Each row comes from the steps of one path. Every step used is in the known rows, and no mark comes twice. Write the path behind each row, first mark first.
In the rows, zero is written as 128.
Known rows
m-x-a-j-s-y: [156 107 160 110 137 141 132 167 197  44  83 123 129 138 132 124 123  98
 124 108 145 163 173 195 123]
j-m: [141 122 114 112 127 121 127 127 106 164 121 142 130  95 151 148 115 128
 127 116 125 114 147  89 148]
y-s-f-g-j-m: [138 140 100 173  44 118  97  80  95 176 136 167 112 123 163 187 143 124
 194 142  96 103 114  98 118]
a-x-m: [103 159  88 171 155 128 135 144 157 151 156  92 144  95  94 100  99 169
  94 114 150 137 127 140 126]
s-x-a-j: [145 129 153  88 161 149 104 120 184 121 126  80 116 128  85  96 140 129
 114 171 148 125 114 156 135]
s-x-a-j-m: [166 122 151  84 134 156  85 144 209 144 103 110 121 114 101 132 154 146
 112 159 149 118 134 161 120]
u-g: [134 137 143  83 167 115 153  64 112 137 152  89 125 118 124  94 117 103
 147 121 127 126 112  69 132]
m-j-s-x-a: [130  68 149 100 166 153 162 193 141  68  80 160 117 156 128 142 144 152
  92 150 125 147 148 158 139]
f-g: [ 98 108  83 146 121 107 153 109  35 163 112 138 118 123 139 121 103 102
 178 147 140 141 111  60 155]
y-s-x: [134 143 136  91 128 139 148  81 154 146 120 124 107  91 104 108 129 116
 129 158 103 122 132 124 178]
x-a-j-s: [132 127 143 129 143  99 113 171 128 117 130 120 146 160  89 120 128 108
 162 149 109 146 147 118 102]
g-u: [108 137 104 123 154 116  97 112  75 145 153 129 112 118 140 120 109 108
 145  69  89 115 134 114 200]
g-j-m: [154 113 129 128  94 146  99 120  69 159 129 128 133 104 176 164  85 139
 116  86 120  96 141 123 170]
y-s-f-g: [103 155  85 162 105  87 147  65 109 156 149 150 103 125 121 136 159  96
 207 184  98 130 100  58 114]
a-j: [146 144 112 104 142 118 116  92  93 132 156  81 132 138  84  90 119  93
 143 144 144 124 106 108 117]
x-m: [ 84 159 132 128 133 123 154 144 125 152 149  97 137 115 110 121 108 148
  96 131 143 110 130  98 148]
y-s-u-g: [121 177 183 105 162  93 143  49 154 137 151 103 151  84 149  59 133 111
 144 129  91 140 103  90 118]
u-g-j-m: [169 124 157  94 108 147 103  81  99 157 137 107 133 115 166 145 103 131
 134  80 126  99 128 109 137]
f-g-j-m-x-a: [123 108 125 143  43 159 110 211  80 117  69 137 129 124 157 206  93 155
 143  86 130 111 170 125 164]
y-s-x-a-j-m: [161 167 167  81  97 146  87 145 239 146 101 113 128 114  55 137 174 144
 142 183 105 117 148 153 104]
x-a-j-m: [145 152 142 106 124 119  87 167 166 142 125  99 146 130  85 140 145 139
 143 153 125 118 143 112  92]
m-x: [130 131 108  97 128 140 166 140  91  91 122 106 120 106 126 133  97 105
 106  88 135 119 155 111 180]
x-a-j-s-u: [124 122 170 153 174  88  99 156 142 114 130 132 166 127 160  85 124 118
 126 133 115 161 123 146 103]

Which path is each row?
[140 173 167  85 124 138 107 122 213 125 125  82 123 126  38 101 159 127
 146 195 105 126 128 148 120]
y-s-x-a-j
[153  92 116 169 133 116 115  79  74 128 172 160 112 138 208 154 106 104
 133  95 107 113 122 135 156]
g-j-s-f
[172  86 122  98 144 141 119  96 121 136 114 145 112 138 121  99 127  83
 126 136 153 145 124 168 139]
a-j-s-x
[124 117  68 189 170 129 154 160 167  80 160 154 132 159 116 135 160 168
  82 123 151 148 117 174  57]
a-x-m-j-s-f
[ 93 115 126 126 128 133 182 205  93  90 115 149 146 174 102 145 130 152
  84 126 141 133 144 126 102]
x-m-j-s
[154 161 200 115 103 125  93  65 143 156 137 120 160  81 190 112 118 140
 129  88  88 113 119 128 123]
y-s-u-g-j-m
[110 101 143 122 134 146 157 147 152 155 107 162 117 117 146 129 117 139
  78 122 153 131 146 160 170]
j-s-x-m
[130 155 127 160  26 140 105 168 153 111 105 150 115 126 139 221 151 149
 171 124  88 100 160 124 125]
y-s-f-g-j-m-x-a
[113 115  81 170 150 137 162 205 124  89 122 144 152 155  88 125 121 173
  83 111 148 159 141 167  82]
a-x-m-j-s
[135 118 140 109 123 151 127 137 162 147 117 132 125 147  97 108 135 119
  90 140 174 131 125 184 121]
a-j-s-x-m
[ 89 105  30 225 137 124 106 173 114 106 137 200 111 182 127 152 170 153
 146  85 134 158 108 183  81]
a-x-m-j-s-f-g-u
[ 98 120 183 117 171 122 173 150 136  82 123 139 166 152 163  90 145 153
  67 105 154 150 107 141  71]
x-m-j-s-u-g
[ 87 145 124 108 136 145 178 178 107  90 135  97 141 158  81 128 133 166
  69 141 157 112 119 115 108]
x-m-j
[104 132 141 103 144 159 153 120 167 156 127 109 112 100 125 113 118 154
  64 137 167 110 120 148 176]
s-x-m
[116  81  71 181 132  84 149  91  64 153 131 200 101 143 188 147 139  82
 191 145 127 151 111  79 124]
j-s-f-g
[131 113  97 157 102 109 126 167 133  79 114 153 112 177 114 160 164  88
 181 144 140 149 136 130  81]
m-x-a-j-s-f-g
[140 123 185 123 168 128 111  42  87 131 161  87 148  95 220  73  84 124
 101  75 131 122  84 131 155]
s-u-g-j
[118 145  98 177  71 110 117  58  71 154 159 136 107 136 146 151 129 107
 196 154  95 112  95  91 135]
y-s-f-g-j
